Each row was made from one path, in order. Every step used is in the known rows, and no mark comes twice. Write each row's path.
In the rows, zero is written as 128.
Known rows
c -> l -> s -> w: [106 100 132 109 143 132 130 117 153  76 137 153 115 147 128  98  75 126
 108  79]
w -> l -> c: [121 118 107  90 160 161 162 141 103  40 117 126  99 155 160 104 151 103
 111 108]
l -> k -> p: [180 150 118 139  81 126 130 133 160 125 139  70 131 144 127 134 128 103
 124 151]
p -> c: [ 93  99 149 157 128 118 139 124 163 104 110 116  61 142 151 146 113 129
 150 106]
s -> l: [162  76 106 152 137 137 131 112 141  81 121 144 103 142 146 110  75 135
 134 102]
w -> l -> c -> p -> k: [ 97 156  72  68 165 163 168 160 111  92 106 128 142 175 152 100 133 119
  68 121]
c -> p -> k: [ 95 172  71 103 136 148 159 149 146 175 115 109 178 168 133 111 108 140
  70 142]
c -> p -> k -> l -> s -> w: [117 180 105  93 113 121 152 148 160 140 147  96 189 178 110 113  89 159
  59 115]
s -> p -> c -> l: [ 19  91 112 135 146 143 146 124 142 134  53 133  76 150 151 155  99 127
 131  82]
k -> p -> c -> l -> s: [ 98 103 130 109 100 124 134 152 178  64 109  81  31 130 125 121  93 142
 136  91]
p -> k: [115 152 108 120 141 148 149 134 132 124 111 108 174 144 130 122 149 118
 108 137]
k -> p: [152 101 118 113 100 143 143 140 142  77 134  52  72 121 137 108 141 131
 158 129]
k -> p -> c -> l -> s -> w: [107  77 145 112 107 114 120 137 177  76 119  89  38 131 132 119  81 151
 149  82]
c -> l: [ 93  89 100 134 156 151 149 115 129  89 124 129  78 122 144 111 104 128
 121 101]
s -> w: [151  60 156 141 145 124 120  90 132 115 153 124 126 141 161 112 113 132
 163 108]
w -> l -> k -> p: [165 165 103 117  90 146 159 138 127  72 149  72 130 157 145 120 145  83
  98 157]
c -> p -> k -> l: [108 179  80 108 121 137 167 150 144 147 136  80 164 161 119 122 109 159
  64 130]
k -> l -> s: [152 165 150 120  82 119 163 144 156  24 166  74 115 151  98 124 124 132
 101  92]

Which path is each row?
[120  99 114  83 174 140 136 122 113 117 129 141 158 171 164  98 112 135
 103 107] | s -> w -> l -> c -> p -> k
[180 100 113 161  97 111 110 123 178 110 114 118  96 150 134 140  57 133
 129 114] | s -> l -> k -> p -> c
[129  79 122  92 168 137 136 116 114 101 141 140 126 168 171  97 106 134
 119 101] | s -> w -> l -> c -> p
[155 142 135 150  79 111 124 135 178 132 125  75 100 147 130 154 114 111
 132 139] | l -> k -> p -> c
[121  90 137 130  97 124 134 142 165  85 115  59  34 125 141 131 123 142
 167 113] | k -> p -> c
[ 61  81 129 154 148 125 138 119 158  99 103 134  36 129 150 142  88 139
 135  87] | p -> c -> l
[ 99 139  81  78 174 148 142 160 138 149  87 140 148 167 135 110 114 148
  87 107] | l -> c -> p -> k
[ 35 116 111 144 132 135 139 123 152 156  57 135 101 160 144 168  92 115
 118  94] | s -> p -> c -> l -> k
[155  96 152 134 111 112 123 105 142 102 154 100 116 158 163 129 109 114
 137 125] | s -> w -> l -> k -> p -> c
[134  97  72 103 172 142 126 143 146 125  84 169 133 165 138 105  57 161
  92  88] | s -> l -> c -> p -> k
[ 70 143 102  96 144 152 155 146 116 119  64  97 164 157 121 148 151 134
 106  94] | s -> p -> k -> l -> c
[157  60 104 125 168 139 119 126 136  73  95 167  92 145 146 109  75 145
 137  77] | s -> l -> c
[132 122 111 106 134 128 157 147 136  78 140  86  87 147 124 126 115 168
 104  85] | k -> l -> c -> p
[110 113  92  89 166 145 143 152 139 131 100 139 108 162 145 107 104 147
 106  99] | l -> c -> p
[144  78 144 124 143 136 140  96 109  78 162 120 126 152 173 103 125 114
 139 117] | s -> w -> l
[ 80 201 100  70 113 165 177 159 125  59  96 119 187 191 127 110 144  77
  63 120] | w -> l -> s -> p -> k
[126 146 117 104 147 136 150 146 126  81 117  90 146 138 113 134 153 149
 102 101] | p -> k -> l -> c
[108 207  89  92 105 132 167 163 161 129 135  88 180 177 102 115 100 150
  46 123] | c -> p -> k -> l -> s
[ 97  75 121 126 115 128 134 139 162  82 109  73  14 115 141 127 102 151
 154  98] | k -> p -> c -> l
[141  64 141 103 169 138 131 106 106  73 141 139 115 155 172 101 125 123
 142  97] | s -> w -> l -> c
